Each row comes from the steps of one path. Every step used is in the known rows, and no mark comes twice. Write the path behind each row, first mark first.
In the rows, 128 means zero.
Known rows
kosit, nidimi: [131 134 146 162 176  97 156 155 122 128 166 165 132 156 103 109  94 116
 133 135 142  84 159  79 139 136  50 194 162  92 142 128 180  88 129 129
 128  93 130  75  96 129 124 157 134 115 136 114 144 107  89 108 147 122
 133  91 144 121 137  89 130 155 136 189 111  91 138 115 140  96 127 117
  91 107 130 167  97 118]
sazir, moni: [143 108 130 160 149 114 170 146 113 171 169 162 109 138 118 102 129 130
 133 152 166 110 142  72 132 119  57 178 161  95 110 115 181 102 146 119
 135 103 103  99  89 134 122 155 117 126 129 129 132  87  96  89 168 131
 138 110 142  95 124  96 126 110 129 163 149  72 125 105 134  92  90 101
 130 136 110 164  88 100]
sazir, nidimi, miva, muri: [128 124 173 174 182 123 169 166 142 175 156 162 164 173 107  57 105 143
 141 181  87 129 172  82 117 137  66 187 136 126 134 162 120  94 130 161
 139 101 117 133  83 124 139 147  98 108 132  89 156  87  90 130 125  97
 124  67 162 107 115 116 118 138 179 174 162  70 169 111 154  56 107 116
 129 104 102 125 126  87]
sazir, moni, berepom: [158 104 138 168 156 100 147 153  97 168 175 163 109 137 115 110 113 162
 140 143 161 117 137  68 141 147  59 179 160  94 108 117 186 107 126 111
 126 106 112  64 111 146 124 148 126 124 131 148 116 107  88  85 166 150
 128  91 138  82 136  91 131 104 137 150 160  53 129 109 154 124  92  98
 126 154 115 187  85 123]
sazir, berepom, fovebi, lufu: [129  95 154 118 145 149 125 156 110  75 146 173 131 148 105 104  94 131
 162  93 124  79 162  50 153 143  69 176 150 102 120 136 107  74 118 121
 161 110  94 118 133 131 185 163  99 177  95 135 140  82  76 102 103 128
 140 125 125  88 146 124 113 112 158 135 121 118 115  74 199 116  91 128
 111 106 139 179  87 105]
sazir, berepom, kosit, nidimi: [154 113 164 142 174 131 137 139 134 103 163 175 123 179  93 106  65 109
 116 147 125  51 149  57 156 161  88 176 167 102 128 148 166 111 131 104
 140  88 141  83 118  70 162 138 103 139 120 131 139 121  67  88 130 110
 141  68 122 118 125 104 148 145 146 179 120 122 128 109 176 101 110 121
 105 100 134 172  93 148]
nidimi, kosit, berepom: [156 134 154 167 165 106 163 154 128 165 151 196 111 146  93 110 103 126
 128 111 133  96 159  63 125 125  81 179 164  81 108 145 152  97 123 149
 110  87 141  91 121 127 153 145 120 122 102 140 130 101 102  83 147 104
 113 102 120 113 104 133 141 105 173 168 136 108 122 162 109 109  98  79
 131 115 114 177 115  80]
kosit, berepom, sazir, moni: [140  95 130 152 142 127 164 154 114 158 157 159  77 167 103  93 101 123
 119 143 165 120 127  92 115 120  68 183 167  68 108 125 163 102 144 153
 102 100 136  55 125 131 113 130 105 136 117 139 119  96  91 114 183 145
 131 106 133  89 140 128 146 110 150 174 158  85 146 110 136 138 105  79
 149 136 113 156  78  96]
nidimi, miva: [112 122 143 185 181 136 162 184 129 147 165 172 132 140 110  91 108 137
 154 150 120 116 151  95 152 130  96 185 147  93 106 137 118  64 132 116
 128  95 105  86  92 152 157 166 116 120 135 106 132  84  94 110 136 106
 111  89 147 107 139 122 110 120 174 187 151  76 147  87 135  83 105 113
  96  80 117 180 120  91]
berepom, sazir: [119 105 142 144 163 121 150 157 122 102 154 157 112 159 121 112 114 155
 121 134 145  99 142  90 142 110  49 164 162  98 115 126 128  76 151 148
 109 107 126  65 109 148 143 148 100 142 104 121 119  92  95 129 167 101
 120 100 140  99 153 142 126 112 128 176 131  77 159 104 138  98 119 113
 108 109 134 163 112  88]
miva, nidimi, kosit, berepom, fovebi, lufu: [137 129 160 147 153 114 158 154 136 146 127 178 144 148 103  92  76 105
 137  90 142  77 200  57 109 111  78 198 141  94 118 123 123 126  90 148
 139  99 126 156 153 141 139 153 109 148  77 162 157  55  94  98 124 154
 107 134 110 124 108 115 137 113 164 132 113 106 115 180 141 129 110  88
 133  94 124 155 106  75]
moni, berepom, fovebi: [139 121 136 177 172 134 110 180 118 101 162 168 137 136 116 123  99 168
 151 101 133  97 162  43 145 156  53 202 150 122 135 139 165  82 106 113
 142 100 117  78 132 155 144 146 102 145 106 144 124 104 101 103 147 133
 127 103 139  86 152 110 123 112 151 152 122  90 134 107 169 109 100 116
 116 114 142 204  98 121]
kosit, berepom, sazir: [124 100 131 153 156 122 150 165 119 110 152 166  96 157  87 101  92 132
 133 121 142 103 128  90 127 121  73 184 167  80 118 150 134  78 128 157
 103  96 141  48 124 145 141 134  98 130  95 126 106 102  90 129 153 114
 109 100 133  98 153 149 141 112 164 182 145  99 150 116 133 127 116  97
 127 101 122 165 103  89]
moni, sazir, nidimi, kosit, berepom: [124 138 201 156 174  77 149 154 127 153 137 184 141 161  84 101  83 115
 139 125 109  99 180  61  87 126  61 161 160  96 145 145 135 121 133 169
 101  91 142 112 132 119 163 136 115 113 133 146 132  95  84 119 158 112
 103  96 126 119  83 158 138 125 180 171 138 124 138 185 101 107 110  69
 164  90 120 156 109  92]
kosit, nidimi, miva: [ 98 134 161 178 196 127 161 174 136 168 165 165 146 153  96  94 104 101
 144 162 119 102 157 103 145 143  90 205 151  90 129 126 140  76 128 118
 130  88 130  77  93 135 144 167 134 107 160 100 152  96  83 110 132 115
 124  70 150 107 137  95 123 162 171 205 123  81 151  91 138  85 119 110
  79  82 109 175 108 124]
sazir, nidimi, kosit, berepom, fovebi, lufu: [131 137 193 148 154 102 155 162 139 122 116 172 141 157  88 100  86 100
 132  90 113  83 195  56  85 130  65 172 146 105 120 143 113 132  99 179
 127  99 111 143 148 120 162 159 113 140  95 151 152  79  82  95 132 146
 102 112 108 100 114 138 129 131 187 127 113 120 116 164 142  93  90  77
 146  89 115 168 108  75]
miva, muri: [160 112 128 141 155 107 157 142 123 134 162 172 126 153 118  93 107 175
 142 152 117 111 154  52 147 120  38 170 148 112 133 146 163  87 124 139
 130 108 127 106  84 124 125 139 104 126  98 114 144 104 101 118 131  93
 146  92 154 115 115 100 137 101 146 163 157  69 158 115 157  79 108 120
 130 137 131 145 121  84]
berepom, kosit: [140 110 130 150 169 102 150 151 134  96 163 167 113 149 117 116  92 144
 100 144 134  65 162  55 158 134  69 157 153 121 102 144 153  99 130 120
 123  98 117  83 106 105 154 154 109 123 103 137 118 116  99 100 155 109
 111  87 123 115 117 123 141 103 129 164 132  72 133 126 147  62 107 108
 109 104 135 180 129  89]
sazir, moni, berepom, kosit, nidimi: [150 118 160 172 170  98 147 145 124 168 169 153 118 163 106 121  79 138
  99 171 164  73 152  72 138 160  79 180 154 104 119 119 199 144 121  98
 113  88 140  55 122  95 105 148 126 105 144 171 129 129  73  74 170 159
 130  57 125  96 117  71 154 129 127 168 131  69 146 138 160 102 101  90
 120 141 128 191  79 164]
sazir, nidimi, miva: [111 119 175 182 185 121 166 177 139 151 164 159 157 157  98  76 101 113
 131 162 102 123 165  93 128 136  74 187 145 115 115 149 125  96 137 147
 145 104  98 112  98 142 156 148 119 108 139  91 132  87  82 112 141 117
 104  78 149  99 141 133 115 152 175 179 138  88 138 106 125  65 110 113
 109  65 102 152 130  86]
miva, nidimi, sazir, moni, berepom: [125 109 129 176 155 108 147 142 123 171 186 163 133 176 123 110 109 125
 166 123 165  95 166  89 119 126  88 212 158 110 129 102 170 141 127 135
 137 117 110  82 112 155  76 124  66 108 131 158 119  61  93 112 159 148
 108  90 152 100 122  91 127 120 131 144 167  44 126 148 147 167 112 128
 123 141 126 137  86 118]
kosit, berepom: [137 114 128 167 153 112 156 152 111 135 164 175 101 142  91 104  88 129
 145 115 135  94 144  63 126 133  71 188 163  84 117 156 162  77 102 135
 112  96 126  74 119 141 145 143 113 121  97 125 111 102  97  99 148 112
 116 104 127 106 132 125 141 110 164 170 140 102 130 118 133 117 109 108
 135  95 118 176 101  91]
nidimi, sazir, moni: [120 110 105 161 154 114 154 159 131 155 173 163 109 181 123 124 139 109
 145 128 168  75 144  86 123 118  87 190 161  98 124  96 152 103 150 154
 125 109  94  81  84 142 109 152  78 114 154 151 124  76 107 105 162 126
 139  94 149  93 119 104 120 119 128 161 164  64 133 115 134 109  92 108
 125 131 121 160  87  87]
sazir, moni, berepom, fovebi, lufu: [136  94 150 148 145 112 134 173 103 127 157 150 116 140 117 107 102 151
 155 113 159  99 164  62 141 143  58 177 145  99 112 103 151 110 108 118
 131 111  98  89 128 152 123 165 119 150 129 168 135  85  81  89 142 181
 125 115 128  63 147  90 123 105 144 120 144  73 128 103 190 122  77 100
 124 146 130 194  79 114]

Which path is each row?
[119  97 167 122 164 119 121 144 106 107 151 181 122 147 103 109  91 144
 178 118 123  99 142  43 146 145  67 166 166  93 142 138 128  68 156 103
 143  97 122  96 116 134 176 133  95 157 132 129 118  88  71 128 133  82
 132 102 135 114 124 153 129 109 164 180 146 114 128  84 170 137 116 126
 126 106 150 171  91 118] => moni, sazir, berepom
[112 147 201 164 173 119 126 161 135 121 115 175 156 157  85 116  84 118
 137 105 100 103 199  45  74 135  56 177 159 129 161 145 131 130 127 164
 127  83 143 144 155 126 157 126 100 133 128 166 151  78  92 130 165 124
 123 108 117 122  91 159 139 130 184 164 123 144 136 188 118  96 104  67
 173  86 141 170 107  98] => moni, sazir, nidimi, kosit, berepom, fovebi
[120 109 187 126 183 116 116 137 117  93 146 175 133 174  93 120  63 120
 135 151 123  46 158  49 145 158  86 163 167 104 152 136 142 111 148  94
 126  80 152  84 123  85 167 134 102 130 144 149 135 115  60 124 132 103
 140  65 127 128 100 130 145 137 151 192 132 129 149 115 175 116 126 116
 117 100 159 177  84 153] => moni, sazir, berepom, kosit, nidimi
[116 127 139 175 162  95 137 158 118 174 180 167 128 197 105 129 109 105
 160 126 162  63 148  90 115 150  86 217 166  87 153  90 187 133 130 134
 113 107 127  49 106 137  81 141  93 100 176 156 133 103  83 109 151 138
 144  62 147  83 127  94 124 154 136 166 147  63 142 122 146 147 103 107
 110 150 121 174  63 157] => kosit, nidimi, sazir, moni, berepom
[145 118 179 159 190 157 139 145 148 152 151 180 137 193 105  73  73 125
 126 198  86  79 154  73 159 166 116 193 141 123 142 160 133 116 124 109
 146  86 139 114 109  72 150 137  98 128 142 118 161 116  65 113 105  90
 160  40 146 118  90 106 139 136 184 190 151 101 175 105 195  90 115 122
 101 121 126 147 111 144] => sazir, berepom, kosit, nidimi, miva, muri
[141 127 141 166 180  93 153 146 138 113 164 161 128 163 103 117  74 113
  95 151 136  47 168  64 145 131  71 172 157 115 133 132 177 109 124 117
 115  85 140  73 112  87 138 154 124 102 125 138 138 119  91 106 152 119
 127  67 120 124 120  99 149 141 124 185 107  93 146 130 143  65 123 111
 103  98 135 180 106 126] => berepom, kosit, nidimi
[154 141 185 167 168  93 167 153 137 171 140 183 122 155  85  93  91 112
 118 119 119 109 171  70  93 129  69 183 164  97 124 155 158 122 124 173
 114  99 127 114 130 114 154 139 120 109 103 132 135 101  91  78 147 113
 106  92 120 113 105 146 137 135 180 156 128 117 122 178 100 103  94  78
 150  97  97 156 126  80] => sazir, nidimi, kosit, berepom
[106 130 131 163 184  94 138 158 154 103 162 170 131 200 111 135  92  91
 113 137 138   4 172  80 135 134  95 184 162 117 157 125 147 118 129 139
 112  89 130  61 104  93 116 151  79  94 147 149 136 109  98 125 146 107
 130  51 128 112 108 107 135 150 126 177 126  83 146 135 136  79 122 114
  98  94 146 175 100 118] => berepom, kosit, nidimi, sazir
[108 108 179 148 168  78 134 146 116 112 150 159 156 149 101 106  95 136
 145 137 112 114 172  65 103 127  37 156 154 119 159 134 140  94 151 139
 128 101 123 104  97 134 148 142 103 110 137 123 125  85  82 142 167 105
 112  98 142 115 122 140 126 136 151 167 141  94 143 140 135  82 116 118
 147  77 141 151 112  91] => moni, sazir, nidimi
[152 136 164 163 169 106 172 138 138 175 157 180 143 147 119  98 111 131
 123 128 145 101 183  77 133 106  66 170 158 106 108 122 153 119 143 137
 152 109 131 135 104 134 140 139 114 134  95 132 146  56 104  97 149 121
  98 118 133 143 105 100 126 116 135 168 119  77 121 179 114  94 117 108
 109 110 117 141 128  77] => miva, nidimi, kosit
[106 131 125 166 167 107 157 148 137 170 171 166 123 196 109 125 127  78
 145 139 161  64 158  99 113 121  88 205 164  95 153  80 173 128 148 150
 124  99 115  80  95 120  90 148  97 106 176 147 148  94  98 109 164 133
 150  75 146  99 116  88 122 159 122 175 143  69 135 126 133 111 111 104
 115 136 120 157  66 129] => kosit, nidimi, sazir, moni
[135  99 155 159 163 109 124 169 109 104 168 157 113 150 114 121 105 180
 137 119 138  99 137  89 149 136  49 183 165  95 121 123 146  78 132 138
 109 104 144  28 121 166 145 140  99 134 108 127 106 110  87 123 153 106
 105  88 144  74 161 138 123 115 145 167 142  63 158 110 150 128 109 115
 108 121 137 174 108 116] => moni, berepom, sazir
[133 125 123 165 158 149 133 165 129 108 150 170 115 145  90 100  91 134
 152  99 122  95 155  42 124 132  68 207 149 111 134 161 157  77  96 134
 132  90 116 101 147 144 141 135 105 143  95 142 130  93 111 108 153 136
 137 114 131 113 139 112 139 112 163 164 130 131 129 117 149 118 105  98
 141  92 128 186  87  91] => kosit, berepom, fovebi
[123 120 165 153 156 111 150 156 129 114 145 153 113 180  81  94  80 125
 117 124 126 104 146  91  98 128  52 193 161  95 129 160 139 100 128 182
 100 100 136  67 142 139 139 124  99 124 102 112 114 101  85 126 167 127
 102  87 135  93 151 164 140 150 169 170 131 105 145 134 122 115 125  97
 148  83 113 142 104  88] => kosit, berepom, sazir, nidimi
[107 115 111 161 162 106 154 148 145 127 179 168 146 178 111 106 110 105
 155 116 138  78 172  80 131 107  83 205 151 114 139 121 137 102 130 150
 147 115 103 108  95 158 111 133  71 120 113 134 130  61 107 140 133 104
 104  98 152 131 129 115 122 134 132 166 147  67 126 145 133 118 128 143
 106  96 128 129 112  71] => miva, nidimi, sazir
[151 134 226 162 177  96 138 167 133 136 144 170 137 171 112 117 101 165
 108 119 133 104 174  95 117 136  44 178 164 108 119 123 136 130 146 182
 107 109 140  65 127 134 150 134 106 126 111 132 122 103  83  99 159 123
  88  83 129  80 132 163 120 136 152 156 119  77 150 168 126 105 103  88
 117 122 116 157 131 111] => moni, berepom, sazir, nidimi, kosit
[116 104 166 121 163 158 101 154 116  73 138 179 142 154 100 116  99 148
 176 111 112 105 155  33 139 148  60 180 163 114 160 144 129  68 145  99
 165  90 115 121 134 142 172 132  77 180 127 147 135  78  83 139 137 103
 160 116 139 111 125 149 123 111 161 176 130 141 134  90 186 133 106 123
 132 105 161 180  79 125] => moni, sazir, berepom, fovebi
[127 137 206 147 178  77 145 153 132 138 127 175 163 149 112 115 105 127
 134 132 122 103 192  65 102 126  44 154 162 117 145 117 126 122 160 158
 120 100 131 129 108 127 161 147 110 118 142 143 137  83  84 124 163 113
 105  97 132 119  90 157 121 123 157 170 130 103 140 176 108  70 108  85
 147 101 129 160 123  89] => moni, sazir, nidimi, kosit
[130 120 173 198 192 126 152 175 130 194 170 156 123 161 105  98  82 125
 115 188 142  76 161  93 141 181 109 199 144  98 108 116 162 137 120  94
 113  84 132  56 118 104 112 156 133  90 176 148 142 118  70  81 153 155
 131  42 132  92 117  73 138 143 155 185 150  63 156 121 157  91 100  83
  97 125 111 199  87 166] => sazir, moni, berepom, kosit, nidimi, miva
[121 119 182 150 163 102 154 163 133 108 150 149 133 168 109  94 100 133
 106 132 120 104 161  96 112 113  37 175 164 120 135 143 131 100 154 173
 121 108 116  81 108 136 143 144  99 125 116 101 122  89  85 134 173 119
 102  94 150  89 161 147 124 145 133 170 118  82 150 120 128  81 116 116
 124  99 118 141 125  89] => berepom, sazir, nidimi
[ 97 109 199 149 198 149 117 161 130 119 143 174 149 170  84 104  69 111
 146 175 102  67 157  73 150 173 121 175 158  93 146 137 104 100 147  83
 129  71 147  86 118 102 174 143 101 123 170 132 144 103  54 132 119 101
 142  48 135 126 101 138 140 146 180 212 138 122 164 100 175 100 121 106
 100  77 148 181  90 164] => moni, sazir, berepom, kosit, nidimi, miva
[147 134 205 154 173 102 167 162 147 135 138 173 140 166 109 110 113 135
  88 136 123 106 178 102 104 110  40 160 164 116 123 118 125 124 166 186
 125 109 135  96 117 119 154 142 106 127 113 117 139  83  93 108 163 120
  99  99 134 101 128 166 121 141 142 163 112  90 150 165 110  70 103  82
 125 108 113 140 140  76] => berepom, sazir, nidimi, kosit
[125 110 128 145 150 123 141 170 117  89 145 162 110 140 104  99  84 118
 155  83 131  70 167  50 123 126  70 187 139  93 119 145 121  82  83 139
 120  94 111  99 133 147 152 162 112 153  90 147 133  87  89 118 121 145
 127 116 124  91 148 114 135 107 172 137 126 115 124 106 170 115 102  95
 132  93 135 193  90  82] => kosit, berepom, fovebi, lufu
[160  97 152 137 163 130 140 144 129  85 158 179 100 157 103 103  84 139
 116 136 121  71 145  46 168 157  92 167 163 113 105 164 150  90 139  99
 146  95 115  87 120  91 176 134  93 152  96 132 109 109  81  92 133  90
 131  85 123 106 115 133 144 104 143 163 141 112 126 107 170  93  98 123
 110 106 134 176 105 115] => sazir, berepom, kosit
[132 108 191 161 163 100 129 166 119 103 159 153 134 163 106 104  97 166
 124 127 119 109 149  93 123 141  37 179 161 113 134 144 145 109 137 163
 111 114 125  51 125 146 147 132 101 118 116 113 106 103  77 121 162 132
  94  74 143  72 165 148 120 143 149 154 135  73 157 126 148 118 114 118
 120 109 128 156 115 115] => moni, berepom, sazir, nidimi
[107 129 161 182 201 126 160 175 144 144 156 164 141 169  96  96  83 108
 105 179 127  62 170  96 153 148 105 184 141 107 125 142 139 101 128 114
 123  82 132  78 103 101 147 163 126  94 155 126 144 109  83 102 139 115
 122  60 133 120 120 106 134 154 156 201 123  88 162 112 148  56 120 105
  79  83 119 185 121 136] => berepom, kosit, nidimi, miva
[145 112 165 159 150 126 187 134 135 207 135 167 109 170 101  89 100 113
 104 144 167 132 159 110  98  99  86 187 160  79  93 109 145 148 152 160
 129 103 144 112 139 129 102 117 100 140 102 150 137  54  94 103 178 162
 113 122 127 117 111 123 144 115 148 172 147  83 140 187 110 141 116  64
 136 141 102 117  97  84] => miva, nidimi, kosit, berepom, sazir, moni
[131 108 120 179 153 108 137 163 114 163 179 171 108 172 118 126 126 136
 168 122 169  75 149  80 123 139  85 201 158 102 129 100 157 116 135 140
 125 113 104  51  97 151  99 139  76 112 158 162 113  95  94  97 157 132
 128  76 144  75 123 105 127 114 136 147 171  47 135 118 151 136  91 108
 125 140 123 178  79 111] => nidimi, sazir, moni, berepom
